Known rows, with every step that occurs
valod/deku/futifo/golur: [-24 -27  12  -4 -17 -38  -2  -6  -2  49 -43  12   3  25  12  20  -3  10
 -18 -17  18  -8 -24  39 -19   9   4  26 -10 -13]
vovefo/futifo/golur/bufu/deku/valod: [ 19 -36  20 -40 -38  38  15  27  60   5 -37  26 -16 -13  12 -80  24   1
  15 -20  60   7 -48  89 -60 -13   0 -69  11  23]
valod/deku/futifo: [-37 -11   2  -6   0 -41  -3  -7   0  19 -12  14   7  35   2   5   6  -5
 -15 -13  -1  -8  -2  25  -7  19  -1  24 -13  -6]
valod/deku: [-16   2  16 -12  -6 -19 -14   7  -6  -7 -12   8  -1  16   3 -13   9 -10
 -13  -1  22 -15  -2   4 -17   8  11  30   9  18]
vovefo/bufu/deku: [  6 -10 -14 -13  10  24   8  28  -9   1 -29  13 -26 -37   5  -9   0  16
   5  28  -6 -14 -21  21  19  -3  10 -32  -1  15]
bufu/deku/futifo/golur/valod: [ 19 -30 -22   7  -7 -26  -7   2  12  38  -2   8  28 -51   6  10 -15  51
 -38  -1 -27  14 -31  48   0 -22   2  -7  -5 -51]
deku/futifo: [-22 -14 -15   7   7 -21  11 -10   9  27   2   5   5  20  -2  14  -4   6
  -2 -16 -23   4  -1  23  11  14 -10   0 -21 -25]
zezu/bufu/deku/futifo/golur/zoso: [  13  -41  -36    6   24   -7   -5   31   78   45  -12   24   10  -51
  -15   16    3   33  -55  -16  -25   19  -20   79   -6  -36   34  -45
    8 -108]
golur/valod/deku: [  6  12  -3  -5  -7 -43 -22 -15  -1 -12   2  -2  21 -21   7   9  -1   9
 -32   9  -5  -4   0  -6 -14  -7  18  60  12   3]
zezu/bufu: [  3   0  -8  15  16   3 -16   5  47 -24  12   1  19 -36  -2  27   6  -1
 -18  -3  -6   6  -1  16 -18 -17  18  -8  -5 -38]
vovefo/futifo: [  4  -6   0 -10 -14   6  18 -18  40   0  18   2  10  36  15 -29   8 -11
  14 -18   4  13  -8   9 -26 -12   4 -24   3  14]
golur/zoso/deku: [ -7  29 -41  -5  -1 -27   3  -8  49  17 -31   3 -21   7   5  14  15   8
 -36 -16  -1 -11  15   3  16  -7  38 -11  24 -34]
golur/valod/deku/futifo/vovefo: [-13   5 -20   0  10 -63  -6 -18 -24  19   6  -2  30  43 -21   1  16  10
 -30   9 -34  -4   5  11 -22  25  -1  28  10 -25]
vovefo/futifo/golur/zoso/deku/valod: [ -6  11 -41 -19 -44  -5  14  -1 109  28 -65  15 -30  34  33 -37  24  10
 -22 -25  39 -13 -12  53 -30 -31  42 -63  36   1]
zoso/deku: [-17  31 -14   5 -15 -21  -7 -11  26 -11 -26  -1  -9   1  25  18  15   3
 -15 -12  18 -18   1  -2   5   4  17  -3   8   2]
bufu/vovefo: [-11   1   7  17   4  -6  -1 -24  -5 -13  -4   9   5   5   7  33 -23   2
 -16 -28  13  20   0  -6  10  -6   9   7 -11 -13]
deku/futifo/golur: [-10 -30  -5   8 -10 -18  11  -8   5  55 -29   4   3  11   8  27 -11  20
  -5 -19  -5   3 -23  36  -1   3  -7  -4 -20 -32]
golur/futifo/vovefo/zoso/deku/valod: [-12  19  -2  -6 -27   4 -18  56 -40 -13 -58 -12   6  25   5 -29  57  18
 -19  41  61 -78  29  -4 -24   4   1 -68  52   5]
deku/futifo/vovefo/zoso: [  0 -15  17   1  15 -11   9  17 -27  32  15 -12  26  46 -30  -4  17   6
 -10  -6  -2 -17  15   5  -4  28 -25 -14   5 -20]
futifo/golur/zoso/deku/valod: [-10  17 -41  -8 -32  -9  -1  16  73  28 -82  13 -36  -4  16  -5  16  20
 -38 -10  32 -26  -3  44  -6 -18  36 -40  35 -12]
bufu/vovefo/zoso/deku: [ -9  21  27  18 -13 -19 -18 -18  17 -24 -16  -5  15  -7  29  52  -7  11
 -49 -39  57 -15  16 -17  18  -4  18  20   4  -2]
vovefo/futifo/golur/zoso/deku: [  8   9 -33 -13 -33 -18  21 -22  93  45 -43   4 -14  36  31  -8  17  11
 -24 -37  22   4 -17  23 -21 -32  50 -33  26 -24]
futifo/vovefo/zoso: [ 20  -1  30  -7   7   9  -3  27 -43   6  13 -19  21  30 -27 -19  23   0
  -9   9  19 -24  16 -16 -14  14 -15 -14  29   4]
valod/deku/futifo/golur/bufu: [-19 -36  32 -23 -20 -37  10 -17  10  54 -55  14  -7  16   2  19  16  -4
  -6 -33  36   3 -36  60 -31  31  -4  43 -23 -18]
vovefo/bufu/deku/futifo: [-15 -23 -26  -6  17   1  16  16  -2  28 -29  18 -19 -16   1   7  -3  22
   0  15 -25  -9 -21  43  29  10  -1 -33 -23 -10]
vovefo/bufu/deku/futifo/golur: [ -3 -40 -16  -5  -2   8  19  16   0  57 -58  18 -19 -27  13  19  -8  36
  -3   9  -7  -9 -44  57  17  -1   5 -33 -20 -13]
zezu/bufu/deku: [ 15  -8  -8   7  23  19 -26  38  40 -35  26  15  19 -62  -6  -9  15   9
 -30   4  -3   7 -12  36 -17 -24  21 -36   8 -42]
golur/futifo/vovefo: [  0  -2 -13  -3   4   6   4  28 -79  16 -23  -9  13  38 -18 -23  36  11
  10  43   1 -27  12 -17 -20   1  -3 -51  29 -32]
bufu/deku: [ 10 -10   1  -7   7  15 -10  32  -2 -11  12  14   2 -27  -4 -36   4  14
 -13   7   3   1  -8  21  -1 -11   4 -31  12  -7]
vovefo/zoso/deku/futifo/golur/valod: [  8  -3  -8  18 -32 -52 -16 -26  33  40 -27 -22  37 -35  33  68  -2  46
 -57 -21  15 -20  -8  13  10 -10   9  39  -2 -34]

Rows
[ 12 -19 -23  15 -13 -41   0 -30  16  51  -9  -6  28 -25  14  48 -22  39
 -27  -9 -28  13 -21  27   2 -12   0  29 -17 -43] : deku/futifo/golur/valod
[-32  24 -32  10   4 -39   9 -12  10  18 -26  -1  -2  64  -5  12  30   5
 -15 -16 -14 -17   6  16  -3  37   1 -36   5 -28] : zoso/deku/futifo/vovefo
[ -5  -4   8   8  -9   1  15 -41  37 -12  13  11  14  38  22   2 -17  -8
  -3 -41  16  30  -7   2 -14 -20  14 -13 -11  -1] : bufu/vovefo/futifo
[ -8  32   7  -7 -19   3 -16  40  13 -20 -39  -8  -3  29  -2 -32  43   1
 -23   7  54 -53  22  10 -19  20  -3 -52  45  33] : futifo/vovefo/zoso/deku/valod
[-16 -38  25   7  -9 -22  22 -44  14  48 -48  15   2   4   5  62 -19  12
  -9 -61  26  34 -31  50  -2  16  -7  19 -42 -47] : deku/futifo/golur/bufu/vovefo
[ -6 -14 -17  -5  24  -3   7  31 -26  16  11  15   7  35 -34 -43  19  15
  -9   5 -30   0  -6  40  -9  21 -16 -62  10 -34] : bufu/deku/futifo/vovefo
[ 11 -17  63  -6  -1   5   3 -18  -6  -7  -4  -2  15 -18  -6  37  -6  -7
 -16 -41  58  13   2   3   2  11  -9  39 -17  -9] : golur/bufu/vovefo/zoso
[-26  23 -56   0  17 -47  19  -8  36  48 -30   4 -13  70 -22   8  32   9
 -32 -19 -31  -9  19  20  10  22  21 -45  23 -61] : golur/zoso/deku/futifo/vovefo
[  3 -13  13 -33  -7  27  -2  44  24 -27 -23  27 -25 -40 -14 -65  25  -2
   4   2  36  -2 -17  70 -21  11 -11 -45   9  17] : golur/bufu/deku/valod
[  7 -14 -24 -13  15  31  11  59 -86  16 -53   5 -12   5 -12 -32  37  26
  14  70  -3 -41  -8   1  -3  -1   8 -80  29 -14] : golur/futifo/vovefo/bufu/deku
[  5  -9  41  13   1   1  -9  -6 -18 -12   9  -3  24  -8   5  38 -20   6
 -32 -27  37   3  15 -17  14  -9   0  25  -3  -4] : bufu/vovefo/zoso
[ 28 -10 -10  33 -11 -18  -9 -54  92 -11  11   0  55 -42  36  61 -24  23
 -41 -41   7  48 -29  22 -40 -63  43  12 -10 -56] : zezu/bufu/vovefo/futifo/golur/valod
[ 18 -29 -36   3  -3 -18   8  -1   3  52 -40   6   5 -62  17  34 -19  56
 -23  18 -33   0 -43  49  20 -16  10  -7 -18 -28] : vovefo/bufu/deku/futifo/golur/valod
[ 29 -38  29 -36 -27  25  21   4  47  22 -14  17  -3  -7  10 -54  18   4
  15 -25  45  24 -54  62 -49 -14   3 -38   3  -3] : vovefo/futifo/golur/bufu/deku
[ 15 -29  23 -31 -25  35  -2  48  21   3 -57  25 -27 -49  -3 -56  19  12
  -2  -2  57  -3 -39  83 -33   0  -5 -45  10  10] : futifo/golur/bufu/deku/valod
[ 14  -6   5  -2 -27 -40 -23 -15   2  19 -28  -4  22 -26  17  23  -5  23
 -36   7  17  -6 -22  10 -27 -20  22  57  13  -2] : futifo/golur/valod/deku
[-17  -5 -27  -1  24 -11  33  -1 -24  45 -37  -1 -17  51 -17  17  11   5
  18  16 -37 -13  -6  15  12  38  -9 -33 -16  -8] : deku/futifo/vovefo/bufu
[ -4 -37  15 -11 -14 -15  24 -21  21  60 -42   5  -4   4  -1  27   1   8
  10 -35  14  18 -35  53 -14  23 -15  11 -30 -35] : deku/futifo/golur/bufu
[ -5   2   2  33  21  -2 -19 -16  46 -37   9  10  23 -34   6  62 -18   1
 -33 -28   8  28   1  12  -7 -23  25   5 -16 -49] : zezu/bufu/vovefo
[ -8   8 -40  22 -28 -61  -6 -41  43  41 -39  -9  20 -20  34  65  -6  43
 -43 -25 -11  -5 -20  26   6  -7  18  24 -10 -40] : zoso/deku/futifo/golur/valod
[ 16 -23  11  -8 -31   9  19 -17  40  29 -10   0   8  31  26 -22  -1   3
  11 -21  23  12 -30  20 -37 -26   9 -23   5   9] : vovefo/futifo/golur
[ 18 -21 -14  15   3  -2   9 -27 107  19  -8  16  17   0  13  35 -16   7
 -42 -51  12  45 -17  36 -30 -61  56 -24   6 -77] : zezu/bufu/vovefo/futifo/golur/zoso
[ 22 -19 -16  -8  -4  -4  11   9  21  55 -35   3 -13   2  -8   8  -7  17
 -22  -7   1   7  -8  16   2 -24  25  -5  21 -39] : futifo/golur/zoso
[ -1 -14 -22  12  43   0 -10  38  19  -6  22  15  28  -2 -33 -15  28  12
 -25   2 -32   9  -7  55 -26   5   3 -70   5 -71] : zezu/bufu/deku/futifo/vovefo
[ 14 -31  38 -27  18   4  10  37 -25  25  14   2  17  15 -46 -40  39   4
 -10 -11  18  -5  -6  45 -17  41 -34 -33   6 -31] : golur/bufu/deku/futifo/vovefo/zoso
[-27  -1  34   6  -8 -39   7 -43  31   8 -28   2   9   3  16  73   5   3
 -39 -70  52   1   2  23  17  31  -4  30 -30 -33] : golur/bufu/vovefo/zoso/deku/futifo
[ -1   2 -24 -20  11  40   9  63 -17 -13 -50  18 -38   6 -18 -64  25  10
  10  49   5 -33 -12  43 -10  14  -3 -91  27  37] : futifo/vovefo/bufu/deku/valod
[ 15 -15  20  -6  -1  12  -3  45 -87  15  -8 -22  34  30 -20 -20  36  14
  -5  43  28 -42  25 -32 -17  -2 -11 -34  38 -22] : golur/futifo/vovefo/zoso
[  8 -18  10  25  -9   7  -1 -31  81  -7  -2  12  31  -6  32  40 -16   4
 -22 -51  31  37 -31  31 -43 -48  37 -17 -11 -41] : zezu/bufu/vovefo/futifo/golur
[-31 -35  41  -5 -14 -43   8 -39   5  40 -59  23  -3  22  10  54 -11   0
 -22 -61  48  20 -35  53 -21  24   4  49 -34 -28] : valod/deku/futifo/golur/bufu/vovefo
[-14  22   7  -4 -31   3 -20  26  34 -29 -34  -4  -5 -20  24  -9  24   4
 -30  -1  61 -48  17  14  -3   3   6 -21  22  35] : vovefo/zoso/deku/valod
[ 13   0 -14 -15  22  28  14  42 -39   5 -30   8 -21   6 -21 -31  21  12
  10  42 -11 -17 -18  14   0  14   3 -63  18  11] : futifo/vovefo/bufu/deku
[ 21 -29  31 -27 -34   9  29 -29  51  35 -25   2  -2  21  17 -20  15  -9
  26 -35  42  23 -44  40 -49  -5   2 -10  -7   1] : vovefo/futifo/golur/bufu
[  6 -23  41   0 -15   0  12 -29   5  22 -48   9  -6 -11   8  46 -13   4
  -5 -47  50  28 -33  29 -12   2   4  23 -21 -22] : futifo/golur/bufu/vovefo
[-36  15 -28  11  -8 -41   2 -23  35  15 -27   4  -4  20  23  32  10   9
 -20 -29  -6 -10   1  20  13  20   7 -10 -14 -22] : zoso/deku/futifo
[-29  13 -54   3   4 -48  12 -18  64  44 -32   9 -16  26   3  28  14  14
 -38 -29 -24  -4  15  24  29   6  25 -12   3 -58] : golur/zoso/deku/futifo
[  3  11 -34  -4 -19 -26   3  -4  54  45 -64   2 -22   1  15  28  10  20
 -37 -19  18 -10  -6  14   6 -18  42 -10  26 -38] : futifo/golur/zoso/deku
